Each row was made from one walk, in order. Every step used is in the known rows, and no mark comes twice. Write each row's walk.
Known rows:
z -> e: [-1.35 -3.88  0.73  0.67 -0.60  0.51 -0.02  0.23  0.44 -0.60 -0.19  0.61
 -0.01 -1.02  1.73 -0.88  0.89  0.27 -0.95  2.05 -0.22 -1.15 -0.29 -0.31
  0.41  0.67 -0.13  0.26  0.70 -0.86  1.12 -0.61  0.11]
q -> b -> v -> e: [-1.44 -4.03  0.40  1.59 -0.56  1.48 -0.29 -0.19  1.14 -1.33  0.48  0.89
 -0.07 -2.54  2.29 -0.06  1.38 -1.11 -1.13  0.32  0.20 -1.31 -1.25  3.27
  0.77  0.80  3.30  0.96  0.20  0.90  1.32 -0.35  1.00]
q -> b -> v -> e -> r: [-1.54 -4.42  0.39  0.57  0.40  0.26  0.02 -0.11 -0.31  0.08  0.73  1.33
  0.17 -1.65  1.94  0.49  1.17 -0.14 -1.30  0.71 -0.12 -1.08 -1.05  3.02
  0.57  0.37  2.16  1.75  1.33  0.53  0.79 -0.77  0.23]
r -> b: [ 0.35  0.94 -0.10  0.07 -0.32 -1.46 -0.75  1.32 -0.18  0.43 -1.11  0.56
 -0.28 -1.46  0.02  0.21  1.12 -0.61 -1.97 -0.53 -1.02 -1.20 -1.21  0.90
  0.29 -1.10  0.88 -0.16  0.97 -0.36  0.41  0.19  0.75]
b -> e -> v -> z: [-0.31 -1.16  2.49  2.09 -2.63  0.29 -0.11  0.15 -0.45  1.38 -0.66  0.36
 -0.62 -1.99 -0.64  0.47  3.27 -0.24 -1.67 -0.04 -1.50 -0.64 -0.38  0.46
  0.52 -0.63  2.70  0.64  1.39 -1.41  0.87 -0.39  1.33]
z -> v -> r -> q -> b: [-0.10  1.79  1.10  1.23  0.01 -0.42 -0.16  0.80  1.14 -0.92 -0.32  1.74
 -0.46 -1.87  0.93  1.03  2.06 -1.48 -0.43  0.78 -0.62 -1.27 -1.24  4.10
  5.98  0.39  0.42  0.96 -0.76  2.26  1.81 -0.71  1.38]
r -> b -> q -> z -> e -> v: [ 0.79 -4.43 -0.02 -0.32 -1.99 -0.22  0.01  1.30  1.13  0.15 -0.72  1.94
  0.14 -1.39  1.73 -1.27  1.50  0.12 -0.76  2.39 -1.04 -0.10  0.09  0.84
 -0.12 -0.54  2.61  1.40  1.42 -3.19  0.79 -1.15  1.69]
e -> v: [ 0.14 -0.74  0.25 -0.29 -0.91 -0.35 -0.06  0.06 -0.47  0.45 -1.39  0.30
  0.25  0.07  0.30 -0.50  0.08  0.36  0.06 -0.96 -0.80  0.11 -1.01  0.76
 -0.46  0.00  2.88  0.95  1.68 -1.10  0.24 -0.24  0.40]
q -> r -> z: [ 0.57  1.38 -0.02 -1.41  1.82 -1.29 -0.69  1.19 -0.19  0.49 -0.98  1.54
 -1.36 -1.03  0.52  0.47 -0.27 -1.54  1.62  0.24 -0.85 -1.08 -0.05  0.91
  1.47  1.14  0.57  0.23 -0.01 -0.24  0.89  0.17  2.84]
q -> r -> b -> v -> z -> e: [-1.40 -4.58  2.00  2.33 -0.57  0.18 -0.15  0.90  1.03  0.58  0.49  1.56
 -0.87 -2.88  1.14 -0.22  3.71 -0.90 -2.51  1.10 -0.29 -1.11  0.38  0.57
  1.79 -0.78  2.18  1.17  0.93 -0.47  1.62 -0.98  2.65]
b -> v: [-1.76 -0.87  0.20  0.39 -0.62  1.22 -0.35  0.42  0.58 -0.47 -0.52 -0.18
  0.74 -1.51  0.13  0.35  0.86 -0.42 -0.43 -1.35  0.20 -2.12  0.01  0.57
  0.92 -0.36  3.87  0.71  1.20  1.12  1.01  0.38  0.61]
q -> e -> r -> z -> v: [-1.35  0.32  1.44 -0.26  0.11 -1.16  0.28  0.79 -0.18  0.42  0.38  1.43
  0.07 -1.15 -0.07  1.26 -0.85  1.03  1.02  0.33 -0.47 -1.43 -0.20  0.32
  1.37  0.95 -0.14  1.43  1.16  1.64  1.04 -0.97 -0.48]
z -> e -> r -> b -> v -> q: [-1.94 -2.94  1.32  1.94 -0.45  0.25  0.11  0.86  0.36 -0.25  0.90  0.91
  0.18 -2.83 -0.22  0.49  1.44 -0.34 -2.27  0.47 -0.54 -0.68 -1.02  1.08
  4.80 -0.39  2.51  1.06  1.73 -1.25  0.52 -0.54  0.38]
z -> e -> r: [-1.28 -4.25  0.69  0.10  0.40 -0.51  0.29  0.06 -0.70  0.88  0.14  1.18
  0.33 -0.37  1.50 -0.05  0.86  0.83 -1.12  2.12 -0.48 -0.86 -0.10  0.35
  0.54  0.32 -0.55  1.08  1.72 -0.73  0.71 -0.87 -0.61]
v -> q -> z -> e -> r: [-0.46 -4.15  0.72  0.03 -1.31  0.11  0.20  0.61 -0.07 -0.14  0.72  2.58
  0.19 -0.99  1.56 -0.46  1.89  0.67 -0.78  3.40 -0.98 -0.64 -0.20  1.09
  3.14  1.26 -0.44  0.56  1.10 -1.08  0.80 -1.33 -0.48]
v -> e -> r -> q -> b: [ 0.45 -1.44 -0.06 -0.20 -0.40 -1.17 -0.16  0.61 -0.33  0.59 -0.23  1.85
 -1.01 -1.29  1.84  0.38  2.65 -0.70 -0.43  0.98 -0.66 -1.09 -1.46  4.47
  3.99  0.20  0.45  1.37 -0.43  1.25  0.95 -0.62  1.38]
v -> e -> r -> b -> q: [-0.80 -2.77  0.25  0.59  0.28 -0.71 -0.24  0.89  0.06  0.53 -0.01  0.79
  0.00 -2.03  0.49  1.07  1.26 -0.50 -2.31  0.18 -0.67 -1.34 -0.96  0.62
 -0.52 -1.23  0.25  1.29  1.72 -3.57  0.34 -0.32  1.93]
v -> z: [-0.92 -0.06  2.24  2.37 -2.82  0.56 -0.30 -0.07 -0.80  0.75 -0.36  0.58
 -0.75 -1.28 -0.41  0.09  3.56 -0.50 -1.55 -1.45 -0.71 -1.46 -0.51  0.59
  0.63  0.15  0.52 -0.46  0.49  0.10  0.95 -0.12  0.01]
z -> v -> e: [-1.93 -2.55  1.84  1.89 -0.40  0.99  0.22 -0.31  0.52 -1.59  0.98  0.53
  0.59 -1.91  1.69  1.08  0.54  0.17 -1.10  0.94 -0.89 -0.95 -2.06  0.38
  0.46  1.27  0.21  0.22  0.84  1.26  1.07 -1.00 -0.35]
r -> z -> v -> q -> b: [-0.74  1.38  1.58  1.48 -2.20  0.06  0.02  0.16  0.64 -1.08  0.42  2.10
 -0.63 -1.84  0.50  1.05  0.62 -0.23  0.15  0.52 -0.46 -1.00 -0.96  4.09
  4.73  1.70  0.33  0.85 -0.43  0.83  1.34 -0.73  0.77]
z -> e -> v -> q -> b: [ 0.08 -2.34  0.95  1.45 -2.04 -0.01  0.22 -0.16  0.50 -0.65 -0.21  1.84
 -0.74 -1.14  1.34 -0.73  1.47 -0.38 -0.78  0.92 -0.41  0.20 -1.08  4.07
  3.68  1.28  1.96  1.45  0.16 -1.50  1.02 -1.12  1.41]
b -> e -> r -> q: [-0.17  0.23  0.41 -1.26  0.55 -1.48 -0.20  1.60 -0.93  1.57 -0.53  0.50
 -0.16 -1.72 -0.18  1.71  2.16 -0.24 -0.38  1.83 -1.49 -1.74 -0.99  0.49
  5.10 -0.97  0.52  0.84  0.91  0.53  0.52  0.07  1.55]
b -> v -> q -> r -> z -> e: [-1.37 -3.68  1.15  0.50  1.28  0.16 -0.03  0.99  1.02 -0.28  0.44  1.68
 -0.90 -2.66  1.26 -0.02  0.33 -1.25  0.28  2.13 -0.38 -0.78  0.24  0.42
  3.83  1.25  1.65  1.08  0.39 -1.38  1.33 -0.78  2.25]
v -> q -> z -> e -> r -> b: [ 0.30 -2.69  0.31  0.22 -0.87 -1.38 -0.23  1.67 -0.04  0.43  0.35  2.58
 -0.21 -1.89  0.93 -0.04  2.13  0.01 -2.40  2.74 -1.40 -0.54 -0.87  1.54
  2.79 -0.42 -0.05  0.56  1.24 -1.55  0.49 -0.98  0.25]

Write each row's walk:
[-0.91 -1.20  1.16  0.80  0.34 -1.15  0.35  0.41 -0.54  0.12  0.71  1.44
  0.06 -0.76 -0.63  0.56  1.00  0.77 -0.50 -0.47 -0.26 -0.48 -1.03  0.20
  3.60  1.13 -0.18  1.53  1.39  0.66  0.45 -1.06  0.28] : z -> v -> q -> e -> r
[ 1.63  0.98 -0.02 -0.60 -1.03  0.08 -0.51  1.66  0.74 -0.86 -0.95  2.42
 -0.20 -1.64  0.89 -0.35  2.85 -1.45  0.60  1.47 -1.72 -0.66 -1.00  1.84
  5.42  0.33  1.72 -0.20 -0.20  0.69  1.11 -0.59  0.65] : e -> v -> r -> q -> z
[ 0.31 -1.78  0.13 -0.61 -0.71 -1.40  0.07  0.92 -0.18  1.00 -0.36  1.98
 -0.92 -1.03  1.78  0.20  2.54 -0.13 -0.35  1.85 -0.48 -1.35 -0.59  4.06
  4.24  0.00  0.07  1.57 -0.29  1.00  1.20 -0.85  1.51] : z -> e -> r -> q -> b
[-0.50  1.29  1.37  0.77  1.29 -0.40 -0.21  0.39  0.57 -1.35  0.35  1.62
 -0.54 -1.34  0.21  1.39  0.95 -0.84 -0.29  0.06 -0.70 -0.47 -1.27  0.55
  5.45  1.81  0.23  0.62  0.62  1.05  1.03 -0.79  3.73] : z -> v -> q -> r
[ 1.03 -1.53 -0.05 -0.28 -0.05 -1.28  0.02  0.54 -0.15  0.45 -1.46  0.57
 -0.51  0.09 -0.11 -1.37  0.36  0.13  0.39 -1.74 -0.27  0.31 -0.75  0.28
 -0.11  0.32  3.15  1.68  1.24 -0.74  0.42 -0.52  1.41] : q -> e -> v
[-0.56 -0.19 -0.03  0.47 -0.65 -0.51 -0.62  1.03  0.45  0.18 -0.93  0.25
 -0.03 -1.77 -0.15  0.73  1.03 -0.83 -1.77 -0.85 -0.53 -1.94 -0.40  0.27
 -0.15 -1.39  0.52  0.69  1.12 -3.23  0.57  0.41  2.54] : r -> b -> q
[-0.12 -0.11  0.35 -1.18  0.16 -1.29 -0.27  0.83 -0.67  1.31 -0.40  1.70
 -0.82 -2.11  0.42  1.20 -0.12 -0.31  0.63  2.34 -1.27 -1.51  0.26  2.51
  1.28  0.19  0.58  1.14  0.46 -0.98  0.76  0.04  0.98] : q -> b -> e -> r -> z
[-0.27 -3.69  0.76  0.79 -2.76  1.01 -0.09  0.82  1.14 -1.71  0.35  2.35
 -0.17 -1.67  1.93 -1.31  2.20 -0.30 -0.61  3.73 -0.79 -0.90 -0.40  0.66
  3.72  1.72  0.06 -0.42 -0.05 -0.87  1.15 -0.99  0.28] : v -> q -> z -> e
[ 0.00  0.23  0.74  1.27 -1.43  0.25 -0.51  0.42  0.79 -0.86 -0.23  1.03
 -0.68 -2.96  0.25  1.02  1.58 -0.90 -1.24  2.39 -1.06 -1.48 -0.60  2.81
  4.30  0.64  1.16  0.41 -0.25 -0.92  1.16  0.16  3.02] : v -> q -> b -> e
[-1.19 -3.04  1.19  1.31 -1.73  1.55 -0.15  0.29  1.42 -2.08  1.01  1.73
  0.74 -2.35  2.23  0.95  1.29  0.10 -0.67  2.29 -0.82 -1.52 -1.43  0.62
  0.75  1.49  0.07  0.22  0.50  0.25  1.39 -1.09  0.82] : b -> q -> z -> v -> e
[-1.48  0.81  1.63 -0.20 -0.59 -0.70  0.21  0.74  0.13  0.48  0.54  1.75
  0.12 -2.18  0.50  2.41 -0.68  1.13  0.60  2.38 -1.15 -1.84  0.14  2.15
  1.90  0.52  0.09  1.65  0.95  1.21  1.35 -0.75  0.68] : q -> b -> e -> r -> z -> v
[-1.63 -2.50  1.78  1.11  0.96  0.38  0.05  0.36  1.01 -1.11  1.03  1.26
 -0.27 -2.69  1.87  1.68 -0.10 -0.93  0.11  1.64 -0.90 -1.06 -1.19  0.35
  0.99  1.49  0.15  1.02  0.55 -0.41  1.34 -1.04  2.27] : b -> q -> r -> z -> v -> e
[ 0.17 -0.75  0.93  2.00  2.51 -0.04 -0.06  0.11  0.71 -1.13 -0.90  0.80
 -0.29 -1.05 -0.29 -0.61  0.56 -1.61 -0.85 -1.40 -0.58  0.75 -1.02  0.55
  2.05  0.62  2.39  1.19  0.90 -1.19  1.02 -0.67  0.35] : q -> e -> v -> r
[-1.16 -3.68  0.62  0.44  0.78 -0.27  0.17 -0.30 -1.04  0.27  0.56  0.97
  0.20 -0.74  1.44  0.52  0.86  0.12 -1.10  0.95 -0.82 -0.54 -1.77  1.01
 -0.01  0.79  0.08  0.58  1.46 -0.36  0.32 -0.78 -0.83] : v -> e -> r
[-1.86 -2.13  2.05  1.50 -0.10  0.47  0.05  0.10  0.42 -1.06  0.93  0.76
  0.14 -2.29  1.55  1.16 -0.29  0.00 -0.18  1.31 -0.96 -0.93 -1.79  0.58
  0.49  1.58  0.30  0.18  0.60  0.73  1.02 -0.85 -0.81] : r -> z -> v -> e
[-0.21  0.78  1.15  0.83  1.61 -0.20 -0.12  0.48 -0.12 -0.03 -0.92  1.06
 -0.55 -1.79 -0.23  0.32 -0.68 -1.68  0.63 -0.16 -1.37  0.12 -0.62  1.15
  1.47  0.58  1.92  0.57  0.75 -1.87  0.81 -0.28 -0.88] : e -> v -> r -> z
[-1.55 -3.32  1.72  0.53 -0.62 -0.48  0.30  1.25 -0.65  1.94  0.29  1.03
 -0.27 -1.97  0.47  0.56  3.71 -0.01 -1.01  0.90 -0.68 -1.60 -0.28  0.68
  4.96 -1.23  1.42  1.27  0.96  0.98  1.03 -0.81  0.40] : b -> v -> z -> e -> r -> q
[-0.03 -1.81 -0.16 -0.65  1.02 -1.58 -0.16  0.53 -0.95  0.73 -0.44  1.06
 -0.28  0.23 -0.15 -0.38  1.01  0.40 -0.32 -0.82  0.10 -0.92 -0.50  0.28
  0.63  0.67  0.09  1.41  1.21  0.54  0.37 -0.42  0.53] : q -> e -> r
[ 0.41 -0.66  2.15  1.71 -3.05 -0.41 -0.11  0.67 -0.35  1.78 -0.72  1.02
 -1.26 -2.36 -0.33  0.41  4.31 -0.61 -1.32  0.34 -1.44 -0.68 -0.40  2.45
  2.95 -1.05  2.69  1.25  0.50 -0.80  1.15 -0.49  2.31] : r -> q -> b -> e -> v -> z
[-1.26 -1.92  1.55  0.88  1.13  0.03  0.00  0.45  0.58 -1.01  1.00  1.36
 -0.44 -2.28  1.95  1.49 -0.08 -0.53  0.15  1.62 -1.02 -0.83 -1.60  0.78
  1.27  1.79  0.29  0.64  0.53  1.02  1.24 -1.11  1.39] : q -> r -> z -> v -> e
[ 0.73 -0.02  0.49  0.07  1.51 -0.85 -0.30  0.50 -0.01 -0.28 -0.59  1.53
 -0.95 -0.88  0.16  0.32  1.01 -1.28 -0.11 -0.66 -1.01  0.71 -1.21  0.96
  4.49  1.41  2.02  1.09  0.86 -0.95  0.60 -0.66  4.06] : e -> v -> q -> r
[-0.16 -4.00  0.42  1.09 -0.79  1.01 -0.45  1.32  2.16 -1.37  0.14  2.46
  0.04 -2.58  2.12 -0.85  2.27 -1.15 -1.82  3.69 -0.84 -1.36  0.20  0.62
  1.90 -0.01 -0.09  0.35  0.24 -2.74  1.59 -0.95  1.47] : v -> r -> b -> q -> z -> e
[-0.85  0.12  0.72  1.67  1.11  0.19 -0.44  0.88  1.20 -0.59 -0.66  0.44
 -0.01 -2.50 -0.40  1.11  1.08 -1.70 -2.56 -0.70 -0.58 -1.38 -0.55  0.36
  1.11 -1.38  0.43  0.67  0.95 -3.68  0.89  0.13  2.03] : v -> r -> b -> q
[-1.38 -1.18 -0.15 -0.03  0.42 -0.53 -0.42  1.22 -0.07  0.82 -0.30  0.70
  0.58 -2.14 -0.08  0.99  1.11 -0.16 -1.87 -0.79 -0.33 -1.68 -0.29  1.34
  0.84 -1.78  3.78  1.36  2.02  0.49  0.44  0.12  0.59] : e -> r -> b -> v
[-0.92 -1.11  0.78 -0.28  0.69 -1.20 -0.08  0.90 -0.56  0.98  0.13  1.43
 -0.83 -1.83 -0.82  0.26 -0.05 -0.50  1.04 -0.75 -0.26 -0.99 -0.08  0.86
  3.02  0.78  1.93  1.43  0.95 -0.55  0.43 -0.30 -0.03] : b -> v -> q -> e -> r -> z
[ 0.55  0.39  0.44  0.82  2.26 -1.18 -0.34  1.41  0.68 -0.53 -0.81  0.78
 -0.99 -1.58 -0.69 -0.53  2.31 -2.01 -0.10 -1.37 -0.02 -0.79 -1.29  0.25
  5.46  0.36  0.67  0.61 -0.44  1.15  1.05 -0.19  1.63] : v -> r -> q -> e
[ 0.21  0.70  1.08  0.71  1.30 -0.18 -0.11  0.59  0.58 -0.09 -0.85  1.39
 -0.93 -2.69  0.20  0.55 -0.45 -1.89  0.42  1.42 -1.55 -0.32 -0.26  2.84
  2.34  0.45  2.40  1.19  0.33 -2.16  1.15 -0.24  0.79] : q -> b -> e -> v -> r -> z
[-0.75 -1.91  0.78  0.69  0.60 -1.51 -0.14  0.92 -0.57  0.61  0.64  1.35
  0.31 -1.93  0.93  1.34  0.87  0.49 -2.75  1.07 -1.35 -0.63 -1.95  1.23
  0.16 -0.90  0.28  0.98  1.89  0.07  0.44 -0.89 -0.08] : z -> v -> e -> r -> b
[ 0.21 -3.65  0.55 -0.74  0.74 -0.89  0.10  0.80  0.09  0.85 -0.91  1.45
 -0.78 -0.84  1.55 -0.94 -0.36 -0.21  0.85  1.63 -0.94  0.51  0.05  0.59
  0.50  0.59  2.57  1.72  1.18 -2.24  0.91 -1.04  2.01] : q -> r -> z -> e -> v
[-0.82  1.19  1.48  1.79 -2.39  0.21 -0.01 -0.16  0.67 -1.50  0.41  1.79
 -0.27 -1.50  0.64  0.94  1.12  0.01 -0.71  0.36 -0.29 -1.06 -1.14  3.91
  4.57  1.55  0.27  0.87 -0.11  1.04  1.42 -0.81  1.04] : z -> v -> q -> b
[-1.16 -3.34  0.90  0.19 -0.30  0.10  0.01  0.76  0.20  0.08 -0.28  1.07
 -0.57 -1.62  1.57 -0.67 -0.15 -0.32  0.21  2.34 -0.61 -1.18  0.20  0.02
  0.55  0.78  0.07  0.25  0.29 -1.48  0.97 -0.58 -0.26] : r -> z -> e
[ 0.91 -1.99 -0.19 -0.13  0.09 -1.49 -0.18  1.11  0.41  0.78 -1.47  0.55
 -0.53 -0.84 -0.43 -1.04  0.83 -0.21 -0.46 -1.92 -0.13  0.00 -0.49  0.33
 -0.43 -0.82  3.11  2.33  1.55 -2.77  0.35 -0.43  2.85] : r -> b -> q -> e -> v
[ 0.86  0.53  0.10  0.01 -3.19  0.68 -0.66  0.83  0.61 -1.79 -0.17  2.43
  0.01 -1.45  0.54 -0.61  2.21 -0.57 -0.02  1.39 -1.28 -1.14 -0.97  1.55
  4.39  1.87  0.60 -1.07 -0.26 -0.05  0.64 -0.34  0.41] : v -> q -> z
[-1.70  1.71  1.66  0.09 -0.99 -0.23  0.10  0.66  0.23 -0.31  0.13  0.73
  0.35 -1.42  0.14  1.47 -1.00  0.79  1.03  0.42 -0.85 -1.73 -0.31  0.24
  1.16  0.87  0.10  0.41  0.84  1.49  1.11 -0.50 -0.56] : r -> z -> v
[-0.04 -0.18  1.28  1.44 -1.00 -0.41 -0.23  0.66 -0.04 -0.03 -0.32  0.36
 -0.30 -2.51 -1.01  0.81  0.93 -0.55 -1.75  0.79 -1.87  0.36 -1.72  0.90
  4.18 -0.33  2.87  0.62  1.53 -2.90  0.25 -0.21  1.69] : r -> b -> e -> v -> q
[ 0.75 -4.07  0.10 -0.51 -2.07  0.09  0.01  0.80  0.54 -0.14 -0.75  1.86
  0.18 -0.59  2.05 -1.57  1.06  0.60  0.18  2.47 -1.13  0.03 -0.19  0.89
  0.24  0.60  2.65  0.82  1.12 -1.53  0.87 -1.21  0.43] : q -> z -> e -> v
[-1.85 -3.13  1.42  0.83  0.44 -0.06  0.40 -0.29 -0.61 -0.04  1.16  1.00
  0.71 -1.11  1.48  1.53  0.35  0.98 -1.26  1.30 -0.88 -0.71 -1.67  0.74
  0.39  0.92 -0.31  0.99  1.79  0.98  0.68 -1.22 -1.03] : z -> v -> e -> r
[-1.30  1.30  1.41 -0.35  0.62 -0.37 -0.08  0.86  0.85 -0.23  0.09  1.51
 -0.13 -1.80  0.38  2.16 -0.75 -0.01  1.29  0.47 -0.66 -1.68  0.20  0.12
  1.82  0.87  0.01  1.26  0.83  0.38  1.48 -0.63  2.90] : b -> q -> r -> z -> v
[-0.92 -3.53  0.18  1.06  1.72  0.12 -0.60  0.99  0.99 -0.77  0.43  0.94
 -0.30 -3.08  1.61  0.60  1.51 -1.68 -2.00  0.21 -0.56 -1.01 -1.57  1.49
  0.96 -0.18  3.48  0.86  1.00  0.32  0.86 -0.33  2.69] : q -> r -> b -> v -> e
[ 0.11 -0.50  0.58  1.36 -0.07 -0.56 -0.31  0.43  0.31 -1.01 -0.29  0.89
 -0.84 -1.15 -0.98 -0.98  1.45 -0.92 -0.43 -1.77  0.19 -0.49 -1.25  0.02
  3.96  1.61  0.59  0.52  0.07 -0.26  0.52 -0.24  1.31] : v -> q -> e
